In the rows, 128 means zero.
Known rows, with every step that occurs:
lafum/beva/pevi: [125 163  70 190 113 127 146 128 120 144 163 111 149 116  96 108  98 107
 157 148 126 151 148 154 138 109  81 111 105 131 116 132 137 151 104 132
 127 155  78 131 147 133 171 142 130 130 138 147 132 186 186 150 193 167
 127 142 146 161 105]
lafum/beva/pevi/faso/zokid/terove: [116 168  65 192  74 140 174 128 151 142 152 109 124 123 115 103 108  65
 165 161 122 144 174 152 140 109  73 108 132 150 114 142 129 173 144 129
 110 143 117 112 161 150 164 119 133 132 131 142 141 193 188 140 204 184
 165 157 141 163 103]
zokid/faso: [133 163  87 147 138 131 124 106 148 165 145 120 129  99 130 136 129  79
 157 138 146 136 133 118 159 138 100  90 118 127 117 134  94 175 102 130
 117 127 100 134 175 140 134 126 115 109 145  95 110 156 162 126 143 163
 144 123 128 149 103]
pevi/beva/lafum/faso/zokid: [116 133  78 132  45 134 165 102 118 176 157  98 123 107  96 107 111 101
 182 162 139 116 139 161 153 112  69 101 117 149 100 180 134 182 105  98
 148 110  91  90 179 147 167  74 137 134 118 150 128 188 145 137 171 168
 153  81 139 183 119]
zokid/beva/pevi: [122 162  75 169 108 135 152 114 132 150 169 113 112  93 115 138  97  89
 152 152 139 141 138 158 128 131  85 113 113 121 125 110  95 156 106 138
 127 131  65 130 159 150 190 122 121 161 116 119 147 176 204 123 189 146
 139 110 129 141  99]
beva/pevi/faso/zokid/terove/lafum: [109 156  83 154  69 149 162 131 154 128 155 127 113  96 129 122 113  71
 166 177 139 156 184 124 138 145  73 109 142 167 101 162 108 173 142 130
 132 104 114 111 190 156 182 132 154 142 125 112 142 186 192 124 179 214
 177 143 132 166 103]
beva/pevi/faso/zokid: [111 175  87 165  83 140 183 107 132 136 157 111 111 111 122 133 107  83
 170 149 144 168 169 136 148 137  83 123 140 160  89 159 122 183 124 122
 124 110  97 103 171 143 174 138 121 158 139 108 148 184 196 136 158 193
 157 123 140 161 122]
beva/lafum/faso/zokid: [138 149  94 136  51 122 147 108 124 160 139 111 132 120 111 135 100 119
 167 151 151 120 142 134 136 121  62 119 115 171  88 180 140 174 112  84
 145 120 102  90 176 142 163  80 129 109 117 140 122 179 140 143 178 181
 161 105 143 167 103]
beva/pevi/faso: [113 165  94 167 109 130 164 115 138 148 156 119 134  97 107 132 105  87
 150 143 137 159 154 138 135 132  82 112 151 149 110 145 117 179 109 127
 131 114  70 127 163 148 184 138 125 153 149 103 142 180 193 135 156 178
 130 118 140 163 121]
beva/pevi: [120 162  80 163 121 121 151 120 123 136 158 117 127 103 107 139 107 103
 159 141 150 155 153 138 143 138  87 114 109 138 105 144 121 154 104 130
 137 123  62 128 159 139 177 146 122 161 140 120 138 173 181 134 167 175
 130 119 137 156 121]
pevi/faso/zokid: [111 176  95 144  80 140 169 102 132 154 140 120 112 121 126 131 116  77
 180 138 138 150 158 127 140 144 100 110 128 166  94 165 109 184 120 100
 119 102 125  91 172 149 148 118 113 146 138  93 125 173 165 133 160 184
 156 136 133 154 110]
faso/zokid/beva/pevi/terove/lafum: [103 151  72 160  43 144 164 114 125 127 159 125 105 104 127 130  93  86
 185 179 138 135 171 146 141 148 104 119 103 144 114 146 109 169 109 135
 141 120 107  96 179 161 188 121 129 170  99 130 150 192 190 116 185 175
 190 125 121 142  67]
pevi/faso: [112 165  98 145 112 126 149 105 137 165 142 122 130 101 111 135 123  70
 159 135 135 142 143 123 138 143  96  98 137 152 114 153 103 186 105 104
 124 110  96 117 167 148 156 127 123 137 152 100 126 163 168 141 159 177
 127 132 129 154 121]
beva/lafum/faso: [146 136 105 141  83 111 122 111 133 169 147 114 149 109  95 139 106 114
 147 147 146 115 125 133 121 116  64 107 119 156  99 170 127 165 101  92
 149 132  77 114 172 145 169  83 134 102 137 140 122 178 139 145 183 173
 134 103 147 166 107]
zokid/terove/lafum/beva/pevi: [130 133  67 178 100 130 122 146 151 136 164 134 151  95 104 102 117  89
 157 181 128 133 168 131 120 135  77 100 102 141 128 140 113 147 124 138
 127 147 110 133 171 152 169 136 164 106 127 147 117 183 179 130 217 200
 161 161 136 163  91]
beva/pevi/terove/lafum/faso/zokid: [111 136  85 149  48 125 150 119 128 115 146 132 139 103 119 122 101 102
 166 175 138 134 188 138 147 132  77 108 117 163 101 174 139 173 102 120
 142 122  91 113 167 156 186 125 138 143 124 144 128 191 169 131 171 191
 187 135 149 162  85]
zokid/terove/lafum/beva: [132 127  78 156 101 127 116 142 140 146 156 138 159 101 107 107 125  81
 160 176 127 120 159 126 118 140  90  91  90 147 135 148 104 153 123 123
 126 145 137 125 176 151 148 122 154  91 135 141 107 175 159 130 214 194
 162 170 130 156  85]
faso/zokid: [119 169  80 137  79 135 160 108 112 143 143 113 105 125 125 135 122 100
 192 136 153 156 145 134 150 157 104 111  87 156  91 165 114 162 117 100
 132 112 133  95 170 143 137 124 110 149 121 108 124 164 149 135 164 181
 163 125 118 147 108]
zokid/terove/lafum/beva/pevi/faso: [124 139  74 173  95 138 137 144 159 140 158 132 155  93 106 101 111  67
 149 186 123 132 170 129 115 124  72  94 131 150 137 146 113 170 127 133
 127 138 111 129 181 158 182 132 167 102 136 137 126 187 186 131 208 202
 164 168 142 166  96]
lafum/faso/zokid/terove/pevi: [120 153 111 142  84 128 187 108 160 153 130 122  98 122 136 116 123  96
 147 175 130 133 163 141 170 146  66 114  92 168 104 167 122 156 146 102
 117 127 127 113 176 162 171  92 137  93 131 128  86 180 143 117 194 183
 202 151 165 159  93]
terove/pevi/faso/zokid/beva/lafum: [108 163 125 147  58 158 182  85 150 173 145 118  95 108 118 130  88  83
 158 177 127 144 156 147 162 142  94 138 147 144 107 163 128 177 122 120
 145 103  90  74 180 166 198  94 157 130 142 117 123 198 181 118 193 179
 147 123 147 168  89]
beva/lafum/faso/zokid/terove/pevi: [134 141 108 139  52 125 163 109 150 162 129 115 109 115 113 126 110  98
 151 181 143 120 159 136 158 130  62 128 114 165  97 184 142 161 130 107
 151 124 102  90 188 165 176  73 158  95 133 142 110 190 136 119 210 190
 179 126 157 173 106]

Rows:
[126 156 101 143  80 139 168  99 140 164 149 109 108 124 129 120 105  97
 159 156 133 119 136 153 136 121  70 103 100 156 104 130 106 165 131  92
 103 133 124 106 171 152 163  78 101 115  99 119 121 172 173 132 182 151
 195 125 154 138  86]  lafum/faso/zokid/beva
[126 138  98 143  75 151 143 114 142 139 168 123 131 101 131 118  97 112
 155 187 135 138 156 142 137 124  62 107 111 156 102 138 111 160 132 114
 128 124 115 122 186 148 202 112 139 113  94 114 125 182 197 128 178 189
 198 134 158 158  72]  terove/lafum/faso/zokid/beva/pevi
[115 117 110 132  75 113 117 111 132 141 130 146 161  99 110 119 113  97
 158 168 131 108 165 125 132 138  90  92 105 158 126 174 117 179  82 102
 144 126 102 126 176 164 170 113 144 112 139 140 106 171 143 132 174 179
 168 145 149 149  75]  pevi/terove/lafum/faso
[123 136 106 125  85 139 127 114 125 143 148 131 144 109 126 113 121 123
 163 174 141 138 156 127 145 141  79  99  94 178  91 166 114 161 121  88
 132 116 139 111 186 142 168 120 139  86 115 116 103 172 155 134 170 197
 190 145 148 163  81]  terove/lafum/faso/zokid
[127 159  76 144  50 144 154 105 124 166 153 107  94 118 121 146  92  92
 185 150 147 127 132 148 130 140  93 113  99 147 100 144 111 158 118 114
 138 117 108  74 181 149 159  89 123 152 102 129 144 181 166 126 191 161
 156 106 117 148  93]  faso/zokid/beva/lafum
[128 156 101 133  87 124 162 108 131 150 135 114 119 124 130 123 115 109
 167 149 136 138 146 136 150 128  73 106  92 171  91 162 120 166 125  86
 121 128 130 109 166 143 154 100 107 111 118 117 110 171 152 138 171 172
 183 135 154 149 104]  lafum/faso/zokid
[ 89 155  83 138  64 148 201 109 143 150 144 111  79 116 130 111 137  72
 186 179 131 145 173 151 190 163  96 120  92 143 111 177 117 160 124 128
 133 106 121  87 175 164 162 101 150 138 134 135  99 184 149  99 196 184
 180 137 128 173 110]  faso/zokid/terove/pevi/beva
[112 125  92 162  72 120 115 123 117 139 140 144 169 106 101 111 104  94
 173 166 123 116 164 128 125 134 113  87  98 141 136 170 127 174  77 113
 141 141 104 117 162 153 157 122 143 120 143 161 116 183 151 138 200 173
 146 157 130 149  70]  pevi/terove/lafum/beva
[110 125 109 141  77 124 169 111 160 176 143 115 115  93 107 100 126  76
 141 185 125 114 152 156 166 132  63 116 118 134 124 176 130 165 114 123
 151 129  76 111 181 174 192  72 174 101 144 154  93 193 138 109 210 171
 155 119 155 185 107]  zokid/terove/pevi/beva/lafum/faso
[118 160  67 145  74 133 171 123 135 139 140 121  90 119 132 136 129  67
 184 149 149 138 161 132 152 156  94 108  79 158 107 162  97 157 140 111
 121 116 143  98 181 155 130 107 118 137 118 118 122 166 143 118 189 191
 181 140 117 138 114]  faso/zokid/terove
[118 144  68 153  70 139 138 136 136 136 148 128 130 119 126 101 120  85
 185 175 131 140 169 127 140 147  90  99  82 163 118 161 111 154 137 109
 127 125 159  99 183 147 141 115 146 105 112 134 114 178 157 127 209 201
 195 167 125 156  82]  faso/zokid/terove/lafum/beva
[126 161  91 154  81 141 177 106 143 147 159 107 101 115 134 123  90 101
 159 162 140 133 147 159 139 118  61 115 109 155 102 122 120 165 134 112
 113 138 104 115 168 150 188  93 111 130  89 126 136 181 196 132 178 162
 188 121 158 150  88]  lafum/faso/zokid/beva/pevi
[112 130  76 137  67 126 145 108 114 174 161 106 133  93  82 120 119  92
 183 148 143 125 137 156 145 127  95  97 116 127 111 170 121 176  84 118
 159 108  68  97 174 143 165  99 145 153 144 144 135 180 148 136 179 162
 112  73 117 177 124]  pevi/beva/lafum
[119 146  60 165  63 145 151 142 139 125 160 121 128 111 124 108 108  87
 186 185 135 147 184 130 138 140  78 109  91 158 111 155 118 152 144 127
 125 133 145 102 180 150 159 131 151 120 111 147 128 191 176 125 208 208
 190 160 132 163  88]  faso/zokid/terove/lafum/beva/pevi
[ 98 141  99 135  78 134 201 108 157 162 138 115  96 114 134  96 130  79
 157 186 124 130 164 160 181 133  63 111  92 154 111 169 124 170 134 103
 122 120 119 106 181 169 180  78 138 107 123 140  90 187 152 111 190 179
 197 131 162 171 110]  lafum/faso/zokid/terove/pevi/beva
[107 122 103 130  54 118 137 112 124 134 130 140 142 111 125 124 110  95
 173 171 138 113 167 125 142 145  90  96  98 174 110 181 125 180  96  95
 140 122 117 108 177 159 158 102 137 115 123 141 112 181 138 130 180 190
 196 145 141 151  67]  pevi/terove/lafum/faso/zokid
[143 142 103 147  79 127 132 106 145 183 152 111 130 100 102 138  85  96
 142 154 142  98 114 154 117 108  73 106 117 139 119 129 110 164 104 109
 140 146  77 112 177 152 179  74 132 112 112 134 137 179 167 134 195 147
 145  99 145 147  91]  zokid/beva/lafum/faso
[116 149  81 154  66 144 154 127 154 153 148 127 135 112 123 104 120  59
 174 176 120 135 170 122 135 135  89  94 125 169 115 160 107 180 142 112
 119 124 159  98 188 159 149 112 149 103 127 131 126 182 168 131 198 203
 178 169 134 160  91]  pevi/faso/zokid/terove/lafum/beva
[110 151  81 172  74 151 141 124 129 134 164 125 157 107 113  97  90  98
 168 178 124 157 179 135 135 118  86 101 130 165 105 155 132 176 121 119
 123 130 117 104 172 140 186 150 147 124 129 128 133 193 203 143 184 200
 163 158 148 176  84]  terove/lafum/beva/pevi/faso/zokid
[120 161  87 144  53 148 164  99 144 171 152 108  95 107 120 142  88  69
 176 152 138 132 136 140 125 128  89 111 142 151  99 151 111 186 124 107
 131 110 109  75 183 160 161  93 125 148 115 113 153 182 180 131 182 174
 150 110 122 151  90]  pevi/faso/zokid/beva/lafum
[124 136 104 129  77 148 133 109 138 150 158 129 135 103 135 116 100 107
 162 184 135 127 145 135 135 131  75  98  98 165 112 143  99 158 121  93
 121 125 139 116 185 151 175 103 137  94 100 112 116 174 173 131 184 183
 197 139 150 150  70]  terove/lafum/faso/zokid/beva
[109 161 134 146 122 134 161  93 144 164 134 134 126  96 115 127 117  84
 142 158 127 150 156 135 157 157 102 122 136 145 110 165 121 174 104 118
 137 105  79 110 166 166 182 123 157 116 175  99  93 180 174 120 173 175
 126 140 156 168 108]  terove/pevi/faso
[106 127 123 135  77 132 165  88 136 179 152 110 133  94  91 103 111 113
 147 180 124 128 149 161 168 123  73 122 132 132 112 183 148 169  90 115
 160 114  55 105 169 156 202  91 169 114 157 147  96 195 148 123 188 164
 132  97 164 195 114]  terove/pevi/beva/lafum/faso
[106 139  78 158  77 119 130 124 119 122 153 138 142  90 109 134 106  95
 168 169 134 138 175 122 137 146 103 111 117 144 121 167 122 170  85 141
 157 120  63 122 163 151 187 151 151 159 142 142 138 187 173 126 177 185
 150 127 124 159  93]  beva/pevi/terove/lafum
